Each row was made from one path, in order. Every step used is in the known rows, and no mark comes twice. Write each row's path.
Known rows:
A S: [  1   2  12   0  -3 -10   9   0   1   8 -18  -3  -3  15 -16   6  16  -8
  -8  -4  -1  -2  10]
Z P N: [  2  -5   0   2  -5   7   0  -2   3 -11 -22 -13   7  36 -14  -5   4   5
  -1   1 -12 -13 -21]
P V: [  1  10   4   3   2   0  -1  -5   1   3  14   3  -1 -12  -2   2  -2   5
  -4  -2  -3  -2  11]
N P: [  2 -31  -1   0  -9   0   1  -4  13 -13 -12  -1  -1  18   8   1   3   7
  16   4  -2  -3  -2]
A V P Z: [ -4   9  15  10  17 -16   6  -2  -5 -17 -38   3 -11  15 -22  -3   8  -6
   8   0   3  -5 -10]
P S A: [  5  16   3  -3  -6   1   2  -9  -8  -6  20  -1   3   5   2   7   4   2
  -5   2   9  -1 -11]
P V A N: [ -1  18 -10   2  12   2  -5 -11  -1   2   2  12  10  -4 -11   1  -7  11
  11 -11   1  -6   8]
Z P V: [  1   1   4   4   1   4  -1  -1   7  -8  -7  -7   6  34  -6  -7  -3   9
  -1  11  -4  -6 -20]
R P S: [-10   8   6   4   5  -4   6   6   8 -25   7   4  17  22  -3 -12  10   3
  -9   5  -4  -3 -13]
R P V A: [-10   4  -1   7  13  -8   1  -1  10 -15   0   8  16  19 -20  -5   8   8
  -3  -9  -7  -9  -2]
A V P: [ -4   4  11   7  15 -17   6   0  -2 -16 -54   0  -7  17 -16  -1  11 -10
   9  -4   2  -3  -8]
V A R P N: [ -2  16 -12  10  18  -9  -2  -7  -3   1 -14   5  16  33 -32   8  -6   1
  14 -22 -10 -19  -7]
S A V P N: [  3   5   8   2   8 -14   6 -15 -10 -17 -36  -6  -6  19 -29  12  20  -6
   1 -18   2 -10 -11]
V A: [  1   1 -11   1   5  -2  -6  -6  -1   6 -15   8   4   6 -12   6  -1  -1
  12  -9   4  -7  -3]
R A V: [  7  -7  16   0  -7 -17   2   2  -1  17 -47   8 -16  14  -2   0 -10 -11
  13  -2   8  -7  -1]
R P: [-10  -5   3   4   7  -7   6   7  10 -22  -2   1  14  25 -11 -10  10   4
  -7  -1  -7  -4 -10]
A R: [  4  19  -2   9  13  -5   0  -3  -7  13   3  -1   3  20  -9   8 -19  -1
  11  -6  -3  -6  -4]
Z P S: [  1   6   3   1  -5   6   0   3   5 -14 -10  -6  10  40   3 -10  -3   5
   0  19   1  -4 -32]
V P: [ -4   6  -1   8  22  -7   5   5   0 -18 -12   6   9   1  -9  -1  12  -1
  -1   6  -4   2   1]
S A: [  6   0  -1  -4  -2  -2   1 -11  -7  -4   9  -4  -1   9 -10  11   7   3
  -3  -8   6  -2  -9]
Z P: [  1  -8   0   1  -1   4   0   3   7 -12 -20  -9   7  42  -4  -8  -2   5
   2  12  -2  -5 -29]
R P V A N: [-11   8  -5   6  17  -5   2  -2   9 -20  -2  11  22  21 -20  -9   5  13
   3 -10  -7  -9  -4]
Z P S A: [  5   5   3  -2  -6   5   1  -5   1 -16  -4  -9  10  46  -3  -3   2   6
  -2  13   5  -5 -38]
V P S A: [  0  18   1   5  18  -6   6  -2  -6 -23   3   7  13   4  -8   4  15   0
  -4   8   3   2  -7]
S A R: [  9  15  -3   2   7  -7   2 -14 -12   6  12  -4   2  25 -18  18  -9   2
   5 -13   4  -7 -12]
P S A N: [  3  22  -2  -5   0   5   2 -11  -9 -12  18   3  11   6   2   1   0   8
   1  -1   8  -1 -13]

Write each row's path:
[  3 -20   2   3  -6  -6   1 -12  14  -2 -20   4   0  21  -9   9   9   7
  15  -4  -2  -9  10] -> N P V A S
[ -2  -9  -7   0   3   6   1  -8   8 -17  -2   6  12  12   6  -7  -5  19
  19  -1  -4  -3   3] -> A N P V
[ -4  12   3  12  25  -5   4   2  -5 -20   7  10   4  -1 -17  -2   9   4
  -1  10  -3  -1  -1] -> V P Z
[  5  -7  -6  -4  -1   3   2 -18   0 -18   8   1   8  18  -6   6   2  18
  12  -9   4  -5  -7] -> S A N P V
[  4  -8  -6  -4   0   4   3 -17  -4 -20  13   1   5  23  -9   4   1  18
  13  -7   6  -6 -14] -> S A N P Z
[  4  12  -5   9  11   0  -5  -7   4   1 -16  -3  11  46 -18   1 -14   9
  12   2  -3 -14 -22] -> Z P V A R
[  2 -22   3   3  -7   0   0  -8  14 -10   0   1  -2   9   6   3   1  11
  11   3  -4  -4   7] -> N P V
[ -4  25   3  12  16  -9   5   2   0  -8   9   2  17  37 -11  -1 -11   2
   4  -1  -6  -9 -14] -> A R P S
[  4  24  -6   9  15  -5  -6 -12  -4  16   4   8   4   6 -17  12 -15   5
  12 -12  -1 -11   8] -> P V A R
[  6   0   9  -4  -4 -11   3 -15  -8  -5 -26  -7 -13  23 -16  11   8  -5
   4 -15  10  -6 -17] -> S A V
[  5  -3  15   5   8 -21   5   6  -1   5 -54  12 -10  14  -8  -1  -2 -12
  13   2   5  -6   0] -> R A V P
[  3   7  -8  -6   4   3   2 -13  -9 -11   8   0   9  12 -10   4   2  11
   5 -11   6  -2 -11] -> S A N
[  4 -12  -8  -6  -1   3   3 -15  -1 -20   0   0   9  24  -5   5   3  15
  14  -9   5  -4 -13] -> S A N P
[  4  17 -13   7  15  -6  -6  -8  -7  15 -11   7   8  22 -19  13 -17  -1
  20 -14   1 -12  -6] -> V A R
[  2   2  -4   5   4   3  -5  -5   7  -6 -17  -2   9  37 -13  -2  -4   9
   6   5  -2 -11 -21] -> Z P V A
[  2  16   2   7  14 -10   5 -12  -9  -8  23  -2   7  39 -29  11  -4   8
   0 -11   0 -12 -20] -> S A R P Z
[  5  -2  16   5   5 -19   5   2  -3   6 -55  10 -10  10 -14   1   2 -13
  11  -4  -2 -11   5] -> R A V P N
[-10  -2   3   5   4  -4   6   2   6 -21  -4  -2  13  18 -21  -7  16   3
 -10 -13 -18 -12  -2] -> R P N
[  6 -17   9  -2 -15  -4   3 -14   6 -18 -18  -3  -5  30   5   6   7   3
  16   2   7  -7 -16] -> N P S A V
[  3   7  11   4  11 -14   6 -14 -11 -16 -22  -1 -10  22 -28   9  13  -2
   3  -9   9  -7 -17] -> S A V P Z
[  6 -18   2  -3 -14   2   2 -12   6 -18   4  -1   2  22   9   7   6   8
  11   6   5  -4 -12] -> N P S A
[ -2  -5  -7  -3  -1   8   2  -5   6 -21  -3   6  15  16  14 -10  -5  15
  21   5   0  -1  -8] -> A N P S
[ -3   6  11   8  12 -14   6  -4  -5 -16 -54  -3  -8  12 -23   1  16 -11
   7 -13  -6  -9  -2] -> A V P N
[  3   2   3   4   2  -2  -1  -5   7  -2 -27  -3   8  45 -21   0   4   6
   2   3  -2 -11 -16] -> Z P V A S
[  3  17   1   7  14 -11   5 -12  -5  -6  17  -2  10  34 -25  13  -3   8
  -2 -14  -2 -11 -13] -> S A R P V
[  6 -19  -2  -3  -3  -3   1   2   6   3 -19  15   5  15   9  -6 -14   8
  23   5   2  -5   3] -> R A N P
[ -2 -11  -6   0   4   7   2  -7   4 -21   5   8   8  17   0  -9  -7  19
  21   3  -1  -4  -7] -> A N P Z
[  2  13   3   4   5  -8   0  -9   1  13  -9   7  -1   4 -21  11   8   0
   0 -12   0  -8  16] -> P V A S
